In the rows, 128 means zero.
Known rows, with every way that one mark hangs from another:
{Q F L}: [120 164 102 122 139 125 124 141 129 147 105 128 115 118 125 138 164 134
 123 113 130 129 101 130 154 105 128 148 139 143 120 115 133 126 124 139
 128 132 140 137 218 143 123 141 114 156 130 112 129 150 138]
{E {F B N {Q L}}}: [135 154 110  98 118  86  86 102 117 150 135 121 100 119 136 127 139 108
 109 116 122 130 131 126 121 148 138 148 133 145 131 157 129  86 135 123
 136 132 150 124 123 125 135 134 114 133 112 127 136 149 141]
{Q {F N}}: [133 147 125 120 151 103 112 138 137 141 148 122 106 125 132 136 179 112
 118 123 126 128 108 132 141 130 123 135 144 143 128 155 156 105 150 116
 120 134 133 125 179 130 139 142 128 140 127 114 128 146 120]
{E A}: [136 125 112 150 126 107 127 118 137 135 137 128 132 130 147 125 137 136
 124 123 128 129 155 122 134 138 133 143 125 129 116 124 127 110 135 115
 122 129 151 137 128 138 131 131 129  96 120 120 129 129 132]
{N {L B G Q}}: [132 116 119 152  91 100 100 115 125 147  99 138 148 108 154 116 165 118
 132 137 106 118 109 129 129 122 119 137 132 148 124  87 142 115 104 101
 139 139 153 151 124 104 138 130 142 126 131 135 118 134 137]
{Q {F E} L U}: [114 157  95 100 163 152 120 140 140 163 105 124 101 109 133 134 177 133
 109  96 134 131  99 145 167  89 133 180 134 139 144  88 134 101 141 164
 121 129 159 147 252 150 118 136 107 166 112 115 140 145 145]
{G F U}: [140 146 137 128 153 127 133 151 138 126 130 122  99 117 121 130 144 135
 117 125 162 124 110 128 137 131 135 134 141 140 130 146 115  87 120 132
 110 133 143 122 143 167 155 140 130 147 124 120 131 142 124]
{B F L}: [121 129 151 159 137 114 114 158 156 136 109 123 118 121 104 127 130 126
 132 126 122 132 101 131 130 125 129 112 159 136 162 125  95 134 139 133
 122 138 160 143 158 120 122 127 101 131 116 149 134 135 133]
{L {G U} {N {F E}}}: [133 140 136 129 140 114  93 136 139 144 147 119 127 110 131 133 202  69
 145 110 126 118 122 126 135 143 124 149 145 159 101 101 128  81 136  93
 123 149 135 118  35 131 151 135 145 116 138 135 117 148 119]
{F {B {L G}}}: [135 124 130 138 117 111  89 112 122 144 122 115 122 115 120 120 125 103
 128 133 126 122 106 134 128 127 133 121 132 122 142 122 107 123 117  98
 143 143 150 128 102 108 136 128 137 114 134 152 139 127 142]
{G F L}: [124 133 113 151 131  86 130 143 141 126  99 125  98 120 141 127 140 142
 121 121 174 127 110 126 132 127 133 118 155 155 112 156 111  97 117 122
 135 132 144 143 166 149 142 135 113 132 132 140 143 149 133]
{N {F B E} L}: [127 143 129 137 121 107 135 122 136 144 115 132 126 120 119 128 160  94
 125 156 129 122 103 119 136 137 132 132 148 168 163 173 129 134 124 107
 141 144 164 124  62 106 131 130 121 115 106 134 145 155 149]
{N {F B} L}: [135 146 143 148 119 101 142 131 117 143 115 134 132 128 125 128 150  99
 127 164 130 124 105 123 132 146 129 121 148 164 155 177 134 139 114 101
 143 141 162 129  69 113 137 138 118 122 111 128 137 156 146]
{E {F B N Q}}: [140 144 126 102 120  82  88 101 123 144 147 119 101 121 134 126 138 103
 110 123 120 127 132 127 117 154 136 145 134 140 137 169 135  78 140 116
 131 131 149 120 105 125 139 133 119 130 111 129 137 145 136]
{F {B {L G N Q}}}: [142 129 128 145 112 100  79 115 130 149 127 113 120 104 135 121 137  93
 136 114 110 118 114 136 130 131 129 128 141 130 130 105 104 110 113  87
 145 147 142 136 110 106 145 130 148 110 135 159 133 128 141]
{N {F Q} L}: [124 148 134 137 122 102 168 146 126 141 112 144 136 125 132 128 145 111
 123 151 122 131  94 120 124 134 124 123 147 180 149 185 147 129 130 109
 148 137 166 135 116 129 127 134 102 127 108 127 132 145 141]
{Q {F B} L {U G}}: [128 156 108 112 151 137  93 121 124 169 110 125 104 108 123 131 185 118
 107 104 118 129  81 146 156 103 133 171 133 125 159 114 138 106 123 139
 134 133 161 147 225 142 129 153 117 164 128 123 140 154 153]
{A E J}: [118 126 112 113 115 144 137 136 122 143  93 136 106 149 144 127 123 144
 121 141  86 120 156 137 135 123 127 128 141 154 127 137 135 124 136  99
 112 133 145 137 156 113  99 122 113 122 120 115 147 156 129]
{E {F B {Q U}}}: [138 138 137 103 125 106 107 107 123 145 126 122 108 119 133 123 120 116
 110 123 123 126 126 137 124 140 138 160 128 126 147 143 132  73 127 133
 128 125 159 130 132 144 130 129 111 147 105 130 142 140 146]
{A {E {F N}} {J K}}: [131 143 110 106 113 133 140 133 124 144  94 129  99 144 143 129 127 142
 107 149  95 119 187 140 129 129 129 136 141 154 120 151 136 101 131  96
 100 126 146 136 159  92  96 122  94 137 113 105 147 166 119]
{B {F E N}}: [120 119 129 112 144 114  86 132 167 135 137 122 107 115 118 132 181 112
 120 114 120 135 134 118 131 140 129 136 152 153 156 143 122 107 160 133
 114 138 144 120 115 111 126 127 118 127 113 146 138 140 122]
{N L}: [124 129 120 138 114 119 145 139 118 144 121 143 134 133 133 119 132 122
 118 148 123 131 108 124 134 131 124 114 135 126 146 135 131 139 124 127
 134 130 142 140 135 117 137 132 120 129 116 120 127 140 136]
{U {Q L}}: [122 163 103 135 111 122 131 135 119 127 121 134 118 110 113 135 136 138
 125 104 106 129 116 127 135  97 130 133 132 130 142 127 127 115 121 128
 141 134 135 146 223 129 122 137 131 145 134 135 137 130 136]
{B {F N} L}: [124 133 143 151 143 101  95 156 154 142 129 120 106 123 112 127 151 115
 126 122 121 135 105 130 127 135 128 107 162 146 158 140 103 129 157 124
 123 142 158 141 152 109 133 130 105 123 116 147 131 138 126]
{B {F E}}: [118 115 137 119 138 129 105 133 170 128 116 125 118 113 110 131 160 122
 127 117 120 131 129 119 135 129 130 141 149 142 158 128 112 111 143 141
 113 134 148 122 119 124 116 123 114 136 114 148 141 136 128]
{K {J A}}: [130 130 126 103 124 141 126 132 134 136 141 126 134 116 148 115 153 129
 143 118 124 127 132 129 140 135 131 126 156 120 117 133 144 116 114 114
 143 138 121 150 155 119 134 129 138 123 123 117 122 130 149]
{L N Q}: [141 136 123 142 116 104 107 134 143 139 139 125 124 104 156 133 154 107
 144  90  96 120 146 132 133 138 120 142 149 146 106  94 121 101 117 105
 132 136 112 145 145 126 147 131 152 118 130 141 115 128 125]
{G {L B}}: [123 121 117 161 109  87 122 114 131 135  97 117 111 125 147 125 142 120
 127 120 148 127 114 118 131 143 132 131 136 146 101 119 117 127 125 126
 140 134 136 149 135 122 137 130 137 128 130 141 134 133 140]
{F {B L} N}: [140 135 120 133 130  94  82 114 120 151 153 109  96 123 130 123 142  94
 115 127 125 130 115 130 125 147 134 113 138 134 145 157 114 128 143  98
 143 146 141 124 109  93 150 134 140 104 125 146 137 130 135]
{Q {F B} U}: [139 135 143 113 161 132 117 131 128 154 131 115 102 118 136 129 162 114
 106 122 130 126 104 149 154 122 131 163 134 120 152 126 148  85 131 131
 119 129 157 136 206 150 137 142 125 163 113 124 143 137 141]
{E {A {J K}} F}: [145 137 112 138 106  84 138 116 140 145 122 121 113 137 150 126 110 138
 116 139 121 121 188 128 131 137 136 156 132 126 114 124 135  78 117 103
 102 120 167 141 135 126 119 128 100 113 110 107 131 158 135]
{N {F {Q {U {G L}}}}}: [126 146 136 130 142 106 147 133 136 136 117 130 122 116 129 134 153 116
 128 125 129 129 102 130 121 129 129 145 140 176 139 174 147 109 142 117
 146 134 162 139 133 146 120 136 107 129 119 138 136 138 140]
{A {E {F Q}} J}: [119 138 113 102 109 125 133 130 124 146  91 138 101 147 145 126 118 143
 116 139  82 118 155 138 128 127 131 141 143 159 131 149 139  96 139 105
 111 129 156 139 161 124  95 121  97 131 109 109 150 166 133]
{F {E A} N}: [126 127  84 117 139 100  93 105 156 145 163 120 106 120 145 127 177 112
 114 107 126 132 150 118 134 137 133 150 131 148 129 141 130 101 172 116
 122 139 140 123 104 107 133 126 138  82 115 127 135 132 123]
{N F {L B}}: [129 139 149 169 118 103 147 133 124 135  98 135 140 132 135 127 163 103
 131 158 129 123  98 122 127 142 125 128 146 176 138 156 138 146 113 110
 137 137 159 139  69 105 133 134 118 127 115 123 126 151 141]
{K {J {A {E {F N}}}}}: [129 141 121 100 128 141 113 129 128 138 137 131 127 124 149 115 171 132
 139 122 115 124 145 135 139 142 133 129 163 132 116 149 143 106 131 111
 132 138 124 152 154 113 128 129 133 121 116 101 130 146 144]
{J {A E} K}: [135 130 133 134 128 150 168 147 139 127  78 135 132 114 124 124 152 155
 126 152 117 126 172 125 135 122 130 129 123 119 119 132  90 101 121 113
 120 129 130 135 203  95 103 120 109 156 123 116 151 122 128]
{F {B L} E N}: [129 132  99 116 133 100  71 101 147 154 152 107  90 110 121 123 155  87
 112 114 124 128 110 125 131 134 138 131 139 140 158 152 107 121 157 108
 140 150 141 118  92  81 140 124 145  93 118 153 147 129 138]
{J {A {E F}} K}: [138 138 137 133 125 139 160 142 138 128  77 135 130 116 119 125 149 155
 127 156 118 123 176 128 133 126 133 135 125 115 121 132  91  88 120 119
 113 125 134 136 194  98 102 120 101 161 118 107 151 135 129]
{E {F N}}: [135 150 127 120 129  93  95 117 125 135 147 125 111 135 129 130 143 119
 123 132 129 125 142 134 120 147 132 135 136 132 127 144 136  98 143 131
 114 124 134 129 102 123 137 132 114 130 117 108 124 158 123]
{E {A J} {F B}}: [148 132 116 134 103  69 103  97 132 152 133 117 102 138 151 124 116 122
 117 138 115 117 172 126 133 152 142 156 135 125 127 131 133  75 117  96
 110 129 175 135  98 132 131 132 116 101 108 115 137 165 149]
{B {L N}}: [126 137 132 164 131 114 123 152 135 142 130 122 117 128 126 124 124 100
 134 112 120 128 102 135 130 128 125 112 149 126 128 111  95 137 133 117
 136 138 128 145 135 111 140 127 124 111 129 139 123 128 130]
{E {F B}}: [140 142 139 122 117 101  98 104 123 134 128 121 116 128 119 127 122 116
 124 138 129 119 137 132 125 146 138 143 133 119 138 139 122  98 116 128
 120 125 142 124  84 127 134 130 121 137 117 120 137 153 140]

Rows:
[136 137 134 126 124 137 166 142 141 129  77 136 129 112 122 124 146 154
 123 150 115 126 170 126 130 124 132 138 124 121 121 141  94  81 124 117
 119 126 138 136 207 102 101 119  98 161 115 112 153 130 131] => {J {A {E {F Q}}} K}
[122 117  91 120 122 113 122 111 161 143 131 122 112 122 141 126 137 126
 121 115 116 125 149 119 139 120 134 155 130 139 134 116 130 105 143 116
 119 134 152 128 122 120 115 119 128  93 114 132 139 136 137] => {F {E {A J}}}
[137 124 134 144 118 108  83 117 123 147 130 113 119 116 127 120 137  85
 130 119 120 122 109 133 130 136 130 121 139 122 134 114 102 116 116  91
 144 145 141 128  88 104 145 130 141 111 136 156 135 130 139] => {F {B {L G N}}}
[128 143 126 160 110  98 134 120 151 140  94 133 136 105 139 131 176 109
 139 141 114 115 105 122 132 126 125 150 150 192 143 136 137 131 117 109
 138 142 162 146  91 103 127 127 131 119 109 131 130 146 146] => {N {F E} {L B Q}}
[127 139 125 103 125 148 122 129 131 135 127 133 133 123 144 115 161 138
 142 123 115 123 142 136 141 137 134 131 161 127 117 140 138 108 123 115
 131 136 125 154 154 119 124 126 131 126 116 103 132 145 147] => {K {J {A {E F}}}}
[145 150 117 119 127 102  91 127 142 148 130 123 128  84 135 134 184 128
 143 116 112 111 113 139 143 111 122 160 134 145 111  83 156  67 126  98
 119 143 152 138 187 157 143 141 154 143 139 125 116 139 126] => {L {G U} {Q F}}
[140 130 119 154 115  95  98 102 168 137 103 116 122  92 154 133 179 125
 135 102 102 111 120 128 142 117 126 179 137 164 115  92 138  94 118 113
 122 137 147 148 170 121 127 129 158 127 124 134 128 125 139] => {L B {Q {F {E A}}}}
[142 118 135 148 118 120 104 108 138 138 101 118 125 101 164 125 153 134
 132 105 107 117 129 142 130 122 127 171 124 150 120  73 137 103 110 126
 128 130 144 159 172 124 132 127 151 139 122 139 122 112 140] => {L B {Q U}}
[126 111 127 124 130 119 119 133 177 136 113 121 115 113 124 131 153 128
 119 119 117 131 156 116 138 129 131 148 148 145 149 126 116  98 135 124
 107 133 162 126 136 116 110 122 107 126 110 147 143 136 130] => {B {F {E {A {J K}}}}}
[141 139 109 118 124  91  71 120 141 146 132 126 132  90 147 132 192 126
 142 113 106 114 124 142 133 109 117 151 139 157 109  97 165  74 131  86
 129 141 146 138 180 132 136 138 144 129 145 132 118 141 120] => {L G {Q {F N}}}
[118 126 131 112 130 121 119 143 150 137 104 130 120 111 123 131 148 130
 120 107 115 140 119 116 130 130 129 138 146 155 146 136 118 108 134 138
 131 134 158 131 174 140 115 130 102 149 115 150 137 129 135] => {B {F {Q L}}}
[129 144 136 138 134 110 109 116 147 135 116 116 124 109 110 133 155  97
 140 137 132 118 106 129 128 124 135 139 145 169 148 152 117 124 131 100
 140 146 160 119  57 109 121 125 125 107 124 148 144 143 142] => {N {F {B {L G}} E}}
[123 130 109 149 116  95 100 117 141 141 129 134 119 119 120 128 167 102
 130 107 116 126  98 123 124 136 126 122 143 125 129 143 122 125 135 115
 145 136 122 144 109 117 137 144 137 114 146 140 128 148 134] => {U {G {L N}}}
[118 159  86 130 142 114 110 136 154 158 120 125 107 112 140 137 193 106
 122  85 122 129 115 123 165 115 129 167 149 150 109 100 118 103 136 132
 124 139 140 137 189 134 129 138 124 129 123 119 132 152 138] => {Q {F {E A}} {L N}}
[135 114 159 165 120 100  73 116 130 132 114 116 144 120 156 128 210  61
 150 111 116 116 120 128 120 148 118 150 143 174  82  88 131  97 108  78
 135 145 132 128   7  97 142 132 146 116 152 148 114 139 121] => {L B G {N F}}
[132 118  81  91 126  85  83  82 154 157 162 112  93 100 151 121 169  89
  96  94 111 135 135 108 128 148 139 162 127 159 144 177 130  73 167  96
 147 148 160 111 110 109 136 126 145  82 105 158 153 115 141] => {F B {E A} N Q}
[121 127 109 142 111 122  77 118 116 147  99 123 133 117 154 125 180  96
 135  94 120 127 122 125 134 126 124 149 130 150  84  59 111 119 104 115
 141 140 128 138 100 106 133 131 137 129 149 140 116 134 133] => {Q {L B G N}}
[141 118 106 138 112 106 153 125 141 144 124 120 118 131 156 126 115 137
 114 131 118 128 178 122 134 129 131 144 127 132 115 123 136 104 118  92
 117 129 158 138 153 118 119 128 116 102 121 125 131 132 132] => {E {A {J K}}}
[139 169 132 128 139 118 144 146 131 135 149 123 100 110 103 138 153 121
 120 119 119 123 101 125 146 122 132 143 135 119 143 140 139  87 141 130
 114 137 139 134 209 161 149 146 151 158 121 116 130 135 129] => {G {U {Q F}}}
[127 142 123 136 135 106 138 124 155 132 123 123 122 124 131 137 154 118
 137 134 127 121 140 122 132 127 132 150 144 177 133 153 138 116 139 105
 124 137 160 125  79 125 115 126 116  99 115 127 137 150 136] => {N {F {E {A J}}}}
[125 151 133 133 130 111 145 129 130 130 100 128 129 116 133 137 151 116
 133 123 126 129 109 121 122 127 130 147 138 190 122 158 136 127 124 116
 147 137 155 130 117 133 115 131 110 130 123 137 132 133 141] => {N {F {Q {L B}}}}
[134 132 124 157 104  99 127 127 134 148 101 136 132 112 149 124 161 120
 124 135 107 119  98 127 139 125 121 141 142 149 134 114 143 123 109 116
 132 135 150 153 170 114 138 135 140 140 118 124 123 138 141] => {N {L B {Q F}}}
[129 140 117 111 108 141 153 135 126 140  79 131 107 143 137 129 113 149
 111 152  96 116 183 140 131 122 130 140 139 147 122 140 130 104 120 102
  99 123 148 138 164 100  90 118  92 144 114 107 149 163 124] => {A {E F} {J K}}
[130 149 121 149 122 107 104 127 147 112 130 143 119 103  92 133 164 130
 123 107  98 121  84 131 116  92 126 125 145 127 173 179 137  91 117 106
 140 134 136 141 179 124 126 148 135 135 151 144 142 143 127] => {U {G F} Q}
[132 149 115 145 129  90 136 145 127 153 141 115  88 121 138 131 153  98
 126 106 152 128 117 115 148 165 134 131 147 129  97 117 108 101 145 131
 126 142 127 143 141 157 169 142 150 131 121 127 124 145 134] => {G {L N} U}
[141 169 126 125 142 111 135 145 129 137 160 121  95 110 108 138 163 116
 117 116 120 125 102 125 144 127 131 140 136 123 142 148 144  85 149 125
 114 139 138 132 205 154 154 148 153 153 121 116 128 136 126] => {G {U {Q {F N}}}}
[132  98 145 155 113 109  63 111 128 136 120 116 139 120 161 120 196  67
 140 100 111 119 123 128 123 144 117 147 133 145  81  66 124  93 108  90
 133 142 121 131  36  94 145 129 155 119 153 150 112 127 120] => {L B G N}
[127 152 103 112 129 116  83 119 120 156 104 121 120 107 127 132 181 114
 123 116 129 124  99 132 153 107 129 153 136 142 120 103 134 104 111 111
 137 141 154 128 176 134 129 143 126 152 143 128 135 152 143] => {Q {F B} {L G}}
[141 134 112 157 117  63  99 132 147 139 108 115  89  99 160 129 159 114
 127  97 149 119 124 128 137 144 131 129 168 165 104 141  99  74 100  96
 144 143 138 147 156 140 161 138 139 123 132 159 144 150 140] => {G {F B} {L N Q}}
[140 112 152 150 123 116  91 118 154 137  95 116 123  97 156 127 169 132
 132 103 102 121 133 138 132 129 126 171 139 157 135  76 128  94 112 131
 118 132 157 158 173 126 129 129 140 151 115 149 127 119 139] => {L {B F} {Q U}}
[126 136 104 144 137  72 111 141 138 131 120 122  87 122 149 128 161 132
 115 118 172 131 116 126 129 138 132 113 158 166 110 171 119  93 134 114
 136 136 141 140 161 138 152 139 116 122 132 137 140 153 126] => {G {F N} L}
[115 131 112 135 119 131 100 119 139 139  84 123 122 116 131 130 162 127
 126 105 126 131 120 117 138 121 133 151 134 155 123  90 104 137 115 147
 130 135 144 137 136 112 117 127 122 142 126 139 131 133 143] => {Q {L {B {F E}}}}
[125 149 128 135 124 135 107 119 121 135  96 136 119 138 118 124 136 138
 123 142 110 117 139 143 132 136 137 135 139 139 137 146 102 117 140 123
 113 131 145 136 120 117 109 123 114 129 112 108 156 156 132] => {A {E {F {B L}}}}
[133 159 121 124 147 123 129 147 156 121 135 123  89  97 104 134 157 132
 114 107 143 121 101 124 141 108 137 146 145 141 154 153 115  65 131 132
 112 139 146 125 180 158 147 137 141 147 122 132 144 138 127] => {G {F E} {U Q}}
[141 121 129 148 108  93  68 102 146 138  97 118 142  88 156 129 197 118
 146 111 102 107 110 138 132 110 118 170 133 163  99  67 156  80 105  88
 129 141 150 145 152 121 130 132 158 139 149 141 118 129 129] => {L B G {Q F}}
[148 140 104 130 114  70 121 114 135 151 142 118 101 138 158 127 130 128
 109 135 120 124 192 127 127 148 135 151 135 137 111 139 144  73 134  95
 103 124 164 138 128 115 128 132 102 104 109 105 127 162 128] => {E {A {J K}} {F N}}
[126 127 111 112 112 156 164 141 126 140  80 131 112 139 140 128 117 149
 111 146  94 121 176 136 134 117 126 131 135 151 121 139 129 123 121  93
 110 129 141 136 179  95  90 118 104 135 121 120 150 145 122] => {A E {J K}}
[136 126 163 172 128 104 110 126 137 127 117 115 127 130 153 133 182  69
 141 109 117 121 123 122 125 160 122 146 148 171  96 117 117 121 111 103
 132 139 120 132  33 101 144 132 144 121 132 140 118 135 127] => {L B {N F}}
[142 145 118 163 124  75 120 134 150 136  94 112  84  96 150 130 163 139
 125 109 167 116 104 122 141 140 137 147 153 168  99 123 110  75 111 122
 123 142 153 154 179 165 165 141 151 145 125 137 133 143 140] => {G F {L B Q} U}
[119 118 102 100 116 112  94  98 154 152 118 115 111  90 120 117 131  94
 114 104 112 126  86 122 126 111 136 148 130 143 159 140 110  95 141 104
 157 149 165 119 126 110 118 115 132 108 121 177 154 109 149] => {F {B {L G}} E Q}
[121 115  84  98 116 113 149 112 169 146 121 123 110 104 148 124 125 124
 105 102 108 132 142 112 131 113 133 165 125 153 134 142 136  83 145 110
 134 134 164 127 168 123 104 115 116 103 108 150 146 112 138] => {F {E {A {J K}}} Q}
[128 126  97 111 130  98  54  97 144 155 150 107  98 105 122 120 168  83
 116 115 123 125 109 128 129 129 135 133 137 142 151 137 111 109 156  96
 141 153 147 117  80  79 139 124 145  92 127 158 145 131 135] => {F {B {L G}} E N}
[134 137 122 178 106  65 116 122 143 140 103 116 111 108 164 133 171 100
 145 101 128 119 125 121 132 153 127 142 157 178  85 111 117 109 117 103
 144 142 132 159 124 122 148 134 148 119 129 147 126 141 139] => {G {L B {N F} Q}}
[131 119 123 121 136 111  76 128 129 128 129 127 128 116 141 123 175 121
 128 126 142 124 123 137 120 117 123 126 136 151 115 125 139  81 125  94
 129 137 144 120 104 126 137 133 122 121 150 138 127 142 114] => {L {G {F N}}}
